Each row was made from one walk, in order. Every step used is in the known rows, and no mark comes twice. Write each row's walk.
Known rows
rebo > meke > misod: [ 11  11  11 -13   6   9   0  -6 -10   6 -15  -1  -3  -6  -6 -12  -3   4
   9   0  11 -29 -11  -2   9  14  11   0 -13   7 -10  -4   0  18  28 -15
  -6   0  -7]
zafu > dibi > manog > vilub: [ -6   8  19 -15  20   5  -6 -13  -1 -22 -10  -1   3 -20 -16  -6  10  -5
  -9 -11  -1  -2  -8  24  27  -9  -4   0 -25  -6   4   2 -11   3  24   1
  -4  -9   1]
sukopi > manog > vilub > misod: [ -3  10  14  -8   0  14  -5 -10 -11  12   2 -11  -1  14  -6   0 -10  -3
   2   1 -11 -20  -3   5  35   5  -1  -5 -22   0  -3 -15   1   2  17 -13
   0 -17   0]
vilub > manog: [ -1   9  10 -10  -6  20  -1   3  -7  -4   2  -7   1  -4 -12 -12  -9  10
   1 -13  -9 -16  -5  -1  29   5   7  -4 -16  -2  -6   7   4   5  27 -12
  -1  -6  -1]
meke > misod > rede: [ 17   3  13  -1  -3   7  -9 -14 -11  12 -32  -6   5 -14 -16 -16  -3  -4
   1   4   8 -24  -3  -3  12  10  10  -3 -16   7  -2 -17  -2   4  28 -20
  -5   4  -7]
misod > manog > zizor > tida > meke: [  3   9  23   5   9   8   7   3   2   1  -8 -10   5   3  -7  -5  -7   6
  -1 -11   9 -15  -6   4  25 -22  11  -3 -10  -3 -26   8   6   4  18  -8
  -8  -6  -3]
meke > manog: [  5   8  10 -12  -3  20  -5  -7  -8  10   4   0  -5 -10 -11 -17   2   4
   1  -8   4 -15  -8   2  20  11  14  -2 -17   1  -9  -4   0   8  23  -7
 -10  -9   3]
vilub > bavo: [  4  11   5   1 -10  16  -5 -11 -12  10  -6   0  -1 -14  -8  -6   3   1
  -6  -6  -7 -22  -7  -3  33   3   2  -1 -16   1  -6   3  -1  14  27 -12
   1   4  -1]
zizor > tida > meke > misod > rede > manog > zafu > dibi: [  9   9  17  -1   3  -6   4   1   3 -16 -34  -8   0 -20  -6 -16   2   3
  11   0   8 -15 -12   1  17 -14  -3   0 -13  -2 -22   0   1   8  18  -5
 -10 -15  -2]
bavo > manog > zizor > dibi: [-11   5  15  -3   6  24   0  10  -6   1   4  -7   1  -2 -17  -9 -17   3
 -13  -4  -9  -6 -11   0  25 -13  12  -4 -20  -4  -9   7  -1  -5  25  -4
  -5   3   1]
rede > manog > zafu: [  9  11   9 -17  -9  10   2  16  -1 -15  -5  -4  -8 -17  -8 -16   1  11
   6  -6  -1 -15  -7   3  29 -10  -2   1 -28  -2  -4  10  -1  -4  27  -3
  -9  -9   4]
rebo > rede > manog > vilub > misod > zizor: [  7   6  22 -17  -9   7  -5  -5  -7  -9 -38 -12  -5   9  -3 -20   1   5
  11   3   4 -32  -3   5  23   2   4  -3 -18  -5 -18   3  11   0  19 -14
  -6  -2   1]
zizor > tida > vilub > misod > rede: [ -3   7  19  14  -8  -2   3 -13  -7   9 -37 -11   8  -7  -9 -12  -1  -2
   3  -5  -1 -15 -14  -9  19  -5 -17  -4 -14  -4 -21 -11   6   4  16 -14
   3  -5   2]
tida > meke > misod: [  8   9  14  -9   3  13   3 -11  -2  12  -7  -4  -5  -7  -7 -13   0   2
   8  -1  16 -23 -13  -3  13  14  15  -1 -12   8 -14 -14   0  19  27 -10
  -7  -3  -4]
rede > manog: [  8  11  11 -14  -7  11  -2   5  -2 -12  -5   0  -4 -20  -8 -17   4  11
   3  -8   1 -20  -8   3  26   5  -3  -1 -21  -1  -3   2   2   5  22  -3
  -8  -6   2]
rede > manog > zafu > dibi: [ 10  12  11 -21   0   9   1  14   0 -32 -11  -1  -5 -20 -11 -15   8   8
   5  -8  -4  -9  -7  11  29 -14  -8   2 -32  -3   0  15  -5  -4  26  -1
 -12 -13   4]
rede > manog > vilub > misod > zizor: [ 11   8  30  -7  -9   9  -5  -6  -5 -10 -18 -15  -5   3 -13 -11   2   5
   4  -1  -1 -22   4   5  35   0   2  -3 -32  -4 -10   9   7  -2  19  -9
  -4  -5   5]
zizor > tida: [  0  12  16   5  -5   2  -4   0  -5   0 -18  -1   4 -14  -6 -12  -9   3
 -11  -7   2 -11 -16  -3  15  -3  -8  -1 -10  -6 -13   2  -2   3  16  -5
  -2  -4  -1]
rebo > rede > manog > vilub > bavo: [  2   6  12 -18 -14   5  -6 -11  -7   0 -35  -5 -12  -6   2 -16   3   6
  10   3  -3 -35  -8   5  31   4   3   0 -10  -6 -17   3   9  11  21 -10
  -7  -4   1]
rebo > rede: [  1   7   4 -17  -5  10  -4  -1  -9   2 -28   3  -1  -2   1 -20  -3   2
   2  -1   5 -26 -16   1   8   9   3   0  -4  -1 -12  -4   3   4  23 -13
  -5   3  -3]
bavo > manog > vilub: [-11   2   8  -4  -5  17   1 -13  -8  12   2 -10  -6   4 -14  -4 -18   1
  -9  -1 -13 -15  -9   1  33   1  10  -4 -18  -1  -6   7   1   0  26  -8
   1  -6   5]
manog > zizor: [  4  10  29   0   5  16  -4   6  -4   0  -9  -6   0  -7 -12  -9 -10  -2
 -15  -2   8 -12  -9   7  17  -7   3  -2 -10  -1  -2   0  -5  -3  21  -9
  -7   8   0]
rinuf > manog > zafu: [  0  13  13 -10  -6  18  -1  11  -7  -5   5  -8  -6 -13  -5  -7   3   8
  -2 -13   0  -5 -12   5  26 -10  -1   2 -32   2 -12   6   0  -4  29  -8
  -2  -3  -2]
tida > vilub > misod > meke > rebo > rede: [  1   4  13  -1  -3   7   9 -16 -10  14 -30  -8   5   8  -7 -14   5   1
  21  -7   9 -28 -13 -10  15  12   3  -3 -13   6 -17 -12  10  16  21 -19
   2   3  -1]
meke > misod > zizor > tida > vilub > bavo > manog > zafu: [  5   6  30   2  -4  10  -1 -20 -12  18 -20 -14   4   0 -18  -9 -14  -1
  -2  -4   7 -22  -2  -6  31 -14  13  -4 -28  -1 -11 -13   1   6  30 -17
  -5  -1   1]
rede > manog > zizor > dibi > zafu: [  8  13  26 -12   7  11  -7  21   3 -25 -18  -4  -1 -18 -14 -13   8   8
  -5  -9   1  -8  -6  11  26 -19  -1   1 -28  -9  -6  11  -2  -2  20   2
 -15  -1   0]
rinuf > misod > meke > manog > zizor: [  8  10  19  17   0  12  -4  -5  -9   1   6 -13   2  -2 -11 -12   9  -3
  -1 -11   9 -11  -5   1  14   7   8  -3 -26   7 -10  -7   4   4  17 -12
  -2   2  -7]
bavo > manog > vilub > misod > meke: [ -6   2   7   9  -4  17   7 -13  -9   8   1 -17  -2  13 -16  -2 -14   0
  -1   0 -16 -16  -5  -6  31   4  12  -6 -24   2 -12  11   5  -1  25 -12
   7  -7   0]
zizor > tida > rede > manog > zafu > dibi: [ -1   9  16  -9  -2  -4   2   5   6 -17 -29  -5  -2 -26  -1 -17  -1   6
   6  -7   0 -13 -18   1  22 -15 -13   0 -16 -10 -15   5   3   3  15   1
  -7 -19   4]
bavo > manog > zizor: [-10   4  15  -1   5  23   5   3  -5   2  11  -9   1  -2 -17  -9 -22   2
 -13  -4  -4 -12 -11   1  26  -6   8  -7 -11   0  -4   3  -1  -5  26  -7
  -3   1   2]
zizor > tida > rede > manog > vilub > misod: [ -2   6  24   1 -10  -4   0  -9   3   0 -31 -14  -4 -15  -1 -13  -5   5
   7  -1  -2 -21 -13  -7  26   0  -9  -5 -14 -10 -22   1  10   6  12  -4
  -1 -16   4]
misod > meke > manog > vilub: [ 13   6  10   7  -1  11   0 -10  -9  15 -12  -7  -7   2  -8 -10   4   0
   4  -5   3 -16  -2   3  19   3  24   0 -17   4 -16   2   5  13  18 -11
  -4  -4  -1]
tida > zizor > dibi: [  3  13  18 -17   3  16  -9  13  -6  -3 -24   3   3   2  -8 -19  14  -2
  -9  -4   4  -3  -2   4  12  -4  15   3 -30  -3  -7 -11   5   5  23  -4
  -9  11   3]
bavo > manog: [-10   5  -1  -5  -2  21   5  -2  -7   4  13  -3   1  -4 -14 -11 -15   6
  -7  -7  -9 -14 -13  -4  25   4   6  -5 -15   2  -4   2   0   0  29  -7
   0  -4   2]
rede > manog > zizor > dibi: [  7  11  27 -12   1  14  -7  17   0 -15 -14  -4  -4 -17 -11 -15   3   8
  -3  -5   1 -12  -6   7  26 -12   3   0 -26  -7  -8   6   1   0  18   0
 -13   2   1]

Which walk is each row?
[ -5   8  33   0  29  -1   6  -8   2 -26 -16  -8  15 -19 -19  -9   6  -3
   4 -14  11  -4 -11  14  22 -13  -5  -3 -16  -5  -6  -3  -5   8  18  -1
  -3  -6  -1] -> zafu > dibi > manog > zizor > tida > vilub > misod > meke > rebo
[  3   6  21 -15   0  11  -4   9   5  -1 -22  -6  -7 -20  -3 -19   1   7
   8  -3   5 -19 -11   1  22  -7   4  -2 -17  -7 -13  -4   8   7  17  -1
 -10  -2   3] -> tida > rede > manog > zizor > dibi
[  3  14  27  -4  13  14 -11  19  -2 -15 -23  -3   5  -9 -16  -7   2  -3
 -17  -7   1   1 -10  11  15 -25   4   3 -25  -8  -5  12  -9  -7  21  -2
 -12   8  -3] -> manog > zizor > dibi > zafu
[ 13   9   8  11  -2  17   5  -5  -9   0   0 -12   4   4 -15 -12   7   2
  11  -7  -3 -16  -3  -9  16  13  12  -5 -26   6 -15   3   5   5  23 -14
   2  -6  -6] -> vilub > misod > meke > manog
[ -6   8  17 -11  17   6  -7 -18  -3 -18 -10  -2   3 -22 -16  -3  13  -6
  -8 -10  -6  -6  -6  22  36 -10  -4   0 -25  -6   2   3 -10   9  25  -1
  -2  -8   1] -> zafu > dibi > manog > vilub > bavo
[  0  13   0 -17   2  16   0  14  -9   6  12  -1   0   3  -3  -7 -12   2
   1  -4  -6 -14  -8   6  29 -11  -1  -1 -20   2   1 -15  -4  -3  24  -9
  -7 -16   0] -> sukopi > manog > zafu
[ -7  -1   6   6  -7  15   2 -14 -10   8  -9 -18   0   9 -18  -5 -15  -2
  -2   5 -17 -18  -4  -5  32   1   6  -8 -21   0 -12   8   5  -6  26 -15
   6  -7   2] -> bavo > manog > vilub > misod > rede
[ -3   8  33   6   4   5  -2   3   2   4 -26 -10   0 -14  -5 -12 -16  -2
 -10  -1  10 -14 -16   1  15 -13  -2  -3  -2  -7 -15  -4   2   1  13  -5
  -6   0   2] -> manog > zizor > tida > rede
[ 11   7  34  -1   6   9  -2 -14  -5  10 -16 -12   6  -4 -17  -5 -12   2
  -3  -6  10 -20  -1   0  23  -5  16  -4 -22   0  -9  -5  -2   4  25 -15
 -11  -5  -8] -> meke > misod > manog > zizor > tida
[ -6   9  18  -8   6  11 -11  -1  -5   0  -8  -8   1 -10 -15  -8   7  -1
  -5  -6  -8  -3  -5   6  26 -10   9   0 -37 -10 -14   4  -5   1  24   0
   0  -1  -2] -> zizor > dibi > manog > vilub > misod
[  6  12   8 -15   5  11  -1  12  -5 -23 -14   0   0 -11 -13  -9   3  -2
  -5  -7  -5  -1 -12  11  19 -17  -5   4 -29  -1   2  15 -12  -9  30  -6
  -7  -7   2] -> manog > zafu > dibi
[ -7   6  -2   2  -8  21   2 -13 -12  10  10  -4   0  -9 -13  -6  -8   4
  -5  -6 -17 -22  -8  -7  40   2   6  -5 -16   1  -7   5   1  12  31 -10
   3  -1   1] -> vilub > bavo > manog
[  8   9   9  -1  -2  17   4  -6  -7  -3   1 -11  10  10 -16  -6   2   6
   7 -11  -8 -18  -1  -6  26   5   4  -6 -32   2 -14  10   4  -2  28 -16
   2  -8  -5] -> vilub > misod > manog
[  2  10  10   0   2  12  -1  -8 -11  12  -1 -12   1  17  -6   1  -7  -3
   5   0 -10 -20  -1   4  32   3   4  -4 -21   3  -6 -14   4   5  15 -14
   2 -15  -3] -> sukopi > manog > vilub > misod > meke
[ 13   6   4  -9   1   1   5   4  -7  -4 -26   1   3  -6  -1 -22  -1  11
  20  -5  18 -31  -9  -3  11  12  19   1   0   5 -14   6  10  17  18 -11
  -5   6  -6] -> misod > meke > rebo > rede > manog
[  1   6  24  -1   5   8  10  -3  -1  -5 -17 -18   9  14  -8 -10  -8   8
  18  -4  10 -26  -7  -6  22  -2  11  -7  -8  -1 -31  12  11   4  19 -14
  -3  -6  -5] -> vilub > misod > manog > zizor > tida > meke > rebo > rede
[-14   7  14  10  -9   5   5 -19  -8  18 -15  -5   2 -12  -7  -6  -7   2
  -4 -10  -8 -18 -16  -9  34  -8 -10  -4 -11  -6 -19  -8   5  16  20  -8
   2  -7   5] -> zizor > tida > vilub > bavo > manog
[ 10   9  22  19   1  12   5  -1  -6  -3  -7 -17   5   3 -14 -11  -1   0
   6  -4   0 -14  -4  -8  15   3   8  -6 -21   2 -20   4   4   2  16 -12
  -1  -6  -5] -> vilub > misod > meke > manog > zizor > tida
[  3   5  21 -13  -1  10   1   4   6   0 -17  -8  -8 -20  -3 -20  -3   6
   8  -3   8 -23 -12   1  24  -1   0  -4 -10  -4  -9  -9   8   8  18  -4
  -8  -5   5] -> tida > rede > manog > zizor
[ -8   8  27  -9  27   1  -1  -2   6 -26 -13  -4   9 -29 -13 -12   3  -4
  -7 -12   7  -2 -15  19  21 -18 -10  -3 -13 -10  -3  -6  -8   3  18   4
  -7  -9   0] -> zafu > dibi > manog > zizor > tida > rede
[  8  10  27  -9   0  13  -2  10   1 -14  -7  -7  -5 -18 -11 -15  -2   8
  -3  -5   6 -18  -6   8  27  -5  -1  -3 -17  -3  -3   2   1   0  19  -3
 -11  -1   3] -> rede > manog > zizor
[  4   8  33   8  -5   6  -3 -14  -7   5 -27 -20  -2  17 -10  -4  -4  -5
  -2   3   4 -17  -2   1  25  -6   7  -2 -22  -3 -24   9   6   0  15 -13
   3  -1   3] -> manog > vilub > misod > zizor > tida > meke
[ 14   6  18 -10   1  13  -3 -18  -9  14  -8  -5   5  -3 -16  -7  -3   4
   3  -9   6 -23  -1  -2  23   7  19  -3 -28   5  -4  -7  -1   8  32 -17
  -8  -6  -8] -> meke > misod > manog
[  2   9  23   7  -7  14  -3 -11 -10   2  -8 -19  -4   1  -8   1   7   3
   2  -8  -4 -12  -5   3  29   3   3  -1 -33   3 -20   6   9   4  20 -13
   6  -2  -5] -> rinuf > manog > vilub > misod > meke
[  5   6  12  -2  -6  11  -3 -21 -10  17 -12  -9  -2   8  -9   4   1   3
  -1  -8  -9 -23   5   5  44 -12  16  -1 -25  -2 -16  15   6  10  26 -15
  -1  -5  -1] -> misod > manog > vilub > bavo
[ -1  11  32   9   7   6   3   7   3  -2 -16 -10  -1  -8  -5 -10 -12   0
  -9  -2  13 -12 -15   3  15 -15   1  -2   0  -4 -21   0   0   4  13  -3
  -7   2   1] -> manog > zizor > tida > meke
[ -2  12  17 -22  11  13  -5  19  -2  -8 -11  -1   3  -5 -10 -21  14  -1
  -7  -6   5   2  -1   9  18 -18  16   3 -36  -6  -7 -14   1   1  29   2
  -9   6   4] -> tida > zizor > dibi > manog > zafu
[ -3   9  12 -13   2  12  -7  -8 -10  17   0  -4  -3   8  -3  -1 -11  -2
  -3   0  -6 -19  -5  11  34   0   3  -2 -15  -1  -1 -18   0   6  16 -10
  -4 -14   1] -> sukopi > manog > vilub
